Each row was made from one walk, in order. Every step used is in the known rows, and no mark comes twice. Write each row's walk.
Known rows:
kilu/vamu/nusu/pigun/birobo: [  2.7  12.5  26.3  20.3  24.0 -39.7   6.8 -22.2  -9.6  -0.4 -40.3  10.6
  -9.2  -7.7  11.7  -4.3 -51.5 -27.4   5.6 -34.0 -19.6]
birobo/pigun/nusu: [ -5.1  35.1 -34.1   4.7 -19.4 -20.7 -17.4  35.4  16.5  -8.6   2.9   5.5
  21.1  29.4  -6.1 -31.0  -8.5  21.2  -3.3  -2.0  12.2]
kilu/vamu/fubig/nusu/pigun/birobo: [  0.9 -13.7  31.7  16.9  26.3  30.9  11.3 -28.0 -27.0   6.9 -14.3 -20.2
  -9.3  -4.3   4.9  24.6 -38.9 -22.9  12.7 -26.8  -1.2]
vamu/nusu/pigun: [  5.7  10.0  12.1  20.8  20.9 -59.0 -13.1 -17.1  33.1  13.4  -9.1  42.3
  21.6  -8.4  -4.5 -37.0 -33.8   5.6  14.1 -29.2 -14.4]
kilu/vamu/fubig/nusu/pigun/birobo/fita: [-12.2 -26.2  13.4  21.8  29.7  60.6  15.4 -29.7 -37.8   2.1  11.9 -27.8
 -24.6  -6.6  10.0  34.6 -31.2 -13.8   0.8 -21.0 -14.9]
birobo/pigun/nusu/vamu: [ -1.0  34.0 -21.5 -10.1   4.8   9.2 -20.3  31.4   6.5 -31.0 -23.7  -6.1
  10.0   5.5   6.3  -5.7  26.2  17.6 -18.5   1.0   6.9]
birobo/pigun/nusu/vamu/kilu: [ -9.5   2.9 -13.4 -10.5   7.9  12.0  -0.3  18.5   6.8 -37.5 -58.5 -12.5
  -8.4  20.2  -1.2   1.0  41.5  -1.3 -20.9 -21.7  -5.8]
fita/birobo/pigun/nusu/fubig: [  1.0  29.0  -0.3   7.5 -67.8 -13.9   2.8   6.1 -21.8  21.3 -14.0  -4.1
  -7.4  22.9 -12.5 -13.8  -2.8   2.6  -6.7  49.4 -13.0]
fubig/nusu/vamu: [ -9.8 -12.7  -0.9 -18.7  28.6  19.7 -28.1  10.2  13.6  -5.5  23.5   8.6
   4.5 -16.5   4.5  -1.5  25.6  17.4  10.4   3.3  -7.5]
bobik/vamu/fubig/nusu: [ 10.6  -2.6  -0.3  -7.8  12.5  43.4  -0.3   5.5 -13.6   1.8  45.5 -21.2
   6.1  -0.7  -2.6   7.7  -5.3  19.7   6.0  -9.3   7.7]
pigun/birobo: [ -8.0  -1.3 -17.2 -13.4   3.4 -30.6  19.3  42.8  15.2  24.6  12.9  24.0
  -0.4  -1.0   6.0  -8.6 -24.6 -12.4  -1.9  24.6  16.1]
birobo/pigun/nusu/fubig: [ -0.9  35.6   2.7   3.0 -40.9 -24.3   9.2   5.0  -7.5   2.1 -16.9  -1.9
  10.3  23.4  -3.0 -16.1   1.6  19.3  -4.4  15.2   9.3]
nusu/fubig: [  7.9   1.5  15.7 -12.9 -11.7 -33.6  40.0  -4.0  -0.9  34.8  17.3  33.7
  17.8 -11.5   1.5  -0.3   8.8   0.7   8.7  26.2  14.9]
bobik/vamu/fubig/nusu/pigun/birobo: [  5.1   2.4  13.6   8.9  23.5  42.3  -3.8  -9.6  -7.0  -7.3 -22.6 -23.8
 -11.8   6.0  11.2  13.1 -44.8   0.4  -5.3 -25.6   6.9]
fubig/vamu: [  1.2 -12.6 -30.5 -14.7   4.2  -3.7 -20.4  20.2  26.1  -7.1  42.4  15.8
  12.6 -13.9   4.7   8.7  26.7   1.2   4.4  13.4  30.0]
fubig/nusu/pigun: [ -6.8  -4.2   0.7  16.1  18.8 -11.4 -33.4 -12.1  37.0   4.5  11.1  34.0
  23.7   5.5  -1.0 -28.6 -20.6  19.2  22.7 -31.5  -1.6]
pigun/birobo/fita: [-20.4 -12.6 -37.3  -7.9   4.5  -3.5  23.4  41.4   5.0  18.4  38.2  16.9
 -16.2  -3.5  12.0   0.4 -16.0  -2.3 -17.8  29.1   2.3]
bobik/vamu: [ 19.1  25.7 -30.6 -15.0  15.0   1.3  15.2  27.1   5.0  -4.3  24.3  24.3
  18.6  -3.4  11.0  -0.9  -1.1   7.6  -6.4  -6.4  21.7]
kilu/vamu/fubig/nusu/pigun: [ 12.1 -12.0  30.5  20.8  34.9  30.7   4.1 -40.4 -21.7   6.1  11.2  -4.4
  18.9 -12.2  -4.0  18.0 -16.1  -9.7  27.3 -40.2   0.6]
kilu/vamu/nusu/fubig: [ 11.1   8.7  48.6   2.3  -6.6 -37.7  34.2 -41.4 -40.1  21.1   6.6   8.1
  -0.5 -19.8   1.0   3.8  -0.2 -12.8  20.7  -2.3 -20.9]
bobik/vamu/fubig/nusu/pigun/birobo/fita: [ -6.6  -9.3  -6.2  13.2  24.5  72.1   3.0  -9.7 -17.5 -11.8   2.1 -31.3
 -28.7   1.2  17.2  26.0 -35.9  10.6 -22.4 -20.0  -7.6]
pigun/nusu: [ -3.9  24.3 -33.1  -6.1 -28.8 -29.9   6.7  14.0  18.2   9.7  23.9   2.6
   9.8  13.4   2.8 -36.1 -27.3  11.2   8.1   6.8   9.9]
kilu/vamu/fubig/nusu: [  6.4 -18.4  17.4   0.2  19.8  32.4  11.6 -12.9 -32.3  16.2  53.1 -18.0
  10.9 -10.6  -9.1  16.5  -1.8  -4.8  28.3 -10.5  -1.6]

Write each row's walk:
[ -5.2 -44.0 -19.5 -16.3   7.7  -0.3  -0.6   4.3  25.6 -14.3  10.4   9.1
  -6.3   0.5  -3.0  13.2  42.7 -17.5   2.2  -9.9  16.6] -> fubig/vamu/kilu
[  6.3   6.4 -25.0   4.6  -5.8 -13.9 -16.7  55.4   7.3  23.4  20.9  39.3
  21.4  10.7 -20.0  -8.0  12.8  -4.9  -7.7  37.7  -7.3] -> fita/birobo/pigun
[ -4.2  20.9  -6.2  -0.9 -48.2   5.1 -22.0  -6.3  -4.4 -28.1 -11.3 -26.7
  -4.0  16.8   4.4   4.9  30.2  18.5  -7.7  17.1  20.9] -> birobo/pigun/nusu/fubig/vamu
[-14.5  -6.3 -25.3  10.2  22.6  -3.0  17.6  13.6  17.7   8.0  -6.3  31.1
  -9.0  -2.5  17.6   2.5 -30.6  -4.8 -19.2  -0.9   4.9] -> nusu/pigun/birobo/fita
[-14.0 -12.5   3.3  -4.0 -42.1   7.3  -2.7 -21.2  -5.3 -35.0 -44.2 -35.2
 -21.3  29.4  -4.0  13.1  47.4   1.5 -11.6  -5.0   9.7] -> birobo/pigun/nusu/fubig/vamu/kilu
[ 19.7 -12.7  11.3 -23.9  37.7  16.6  35.3  13.6  -6.5  15.3  14.0   7.5
  14.0 -41.5   1.0  29.0  30.3  -8.9  -3.7  21.9  20.1] -> nusu/vamu/fubig
[ 11.7  13.5  -2.4  -6.1 -16.5  37.1  -4.1  23.4 -24.8   1.1 -14.2 -32.1
  -6.5  -4.1 -14.1  15.5  18.3  -7.7 -22.5  46.9 -12.9] -> fita/birobo/pigun/nusu/vamu/fubig
[ 18.0  34.9   4.7  16.4  25.8 -28.0 -13.4 -17.5  16.4 -13.7 -20.3  23.9
  14.7  -5.2   9.6 -23.4 -30.1   9.3  -2.2 -48.3 -11.1] -> bobik/vamu/nusu/pigun
[ -7.4  -5.4 -15.1  -6.5 -18.0  21.4  -7.8  20.0  -5.1 -18.7 -51.3 -15.8
 -23.9  20.9 -12.7   5.7  34.7 -15.6 -26.6  15.7 -31.5] -> fita/birobo/pigun/nusu/vamu/kilu
[  2.9  -6.5   4.8  14.2  14.6 -33.3 -45.2 -28.1  35.8 -18.3  -3.8  15.3
   8.7 -17.6   2.6 -15.4  -5.1   4.5  10.5 -25.8  -2.2] -> fubig/vamu/nusu/pigun
[  4.8 -18.8  19.2  14.2  22.8   7.3  -8.7 -21.9  15.9  18.8  14.7   8.6
  22.5  -5.1  -9.5  -9.2 -22.9  10.2  22.6 -21.7   4.4] -> vamu/fubig/nusu/pigun
[ -9.8 -19.6   3.6   0.8 -67.7  18.2  -7.7 -18.5 -17.1 -16.0 -38.8 -36.7
 -39.7  30.7 -15.9  16.9  41.8 -16.1 -15.9  33.1 -14.6] -> fita/birobo/pigun/nusu/fubig/vamu/kilu
[ -3.8 -14.2  -6.9  -5.2  -0.4 -29.4 -38.3   0.6  23.5  -8.9  38.7   2.2
   0.6 -16.6  -2.7 -17.0   9.1   7.7   9.7   4.2  -5.5] -> fubig/vamu/nusu
[ -9.3 -23.1  24.0  13.4  16.6   7.5  -6.1  -8.0   9.4  20.7 -10.3  -5.5
  -4.8   1.8  -3.2  -2.3 -46.9  -4.9  10.1  -7.6   2.9] -> vamu/fubig/nusu/pigun/birobo
[-11.5 -24.1   5.5 -15.1 -53.1   0.3  22.3 -44.4  -1.2 -17.2 -23.3 -34.7
 -33.1  14.5   3.2   7.6  28.7  -8.3   0.8   4.0  10.6] -> pigun/nusu/fubig/vamu/kilu
[  1.7  26.5 -25.2  -5.1 -21.0  16.9 -26.0  33.7  -7.2 -12.6 -20.7  -7.8
  -7.0   7.1  -3.9  -1.9  19.2   0.1 -23.7  38.2 -18.1] -> fita/birobo/pigun/nusu/vamu
[ -2.2 -45.4  15.0 -19.6 -13.5  -3.1  29.6 -28.2   2.5  -1.7  -8.7   0.7
 -16.0  -5.7   0.6  28.0  55.0 -18.2   3.0   7.6  15.4] -> nusu/fubig/vamu/kilu
[ 10.0  21.1  -0.6 -11.3   8.7  27.3   3.0  21.4 -15.1 -17.1 -18.2 -29.9
  10.3  -4.6  -2.1  12.8  22.2  10.4 -17.5   8.6  13.2] -> birobo/pigun/nusu/vamu/fubig
[  3.1   1.4  39.8  -1.7 -15.5 -63.4  20.4 -19.5  -3.3  33.5  11.9  20.5
   3.4 -13.6  -5.7 -21.7  -9.2   7.7  16.1  16.7 -18.7] -> vamu/nusu/fubig
[  6.5   9.8  10.9   5.5  15.1 -34.4   9.2  -7.2 -17.6   8.9  29.5  13.6
   9.1 -13.5  -3.2 -12.7 -12.1 -10.1  19.7 -19.8 -19.9] -> kilu/vamu/nusu
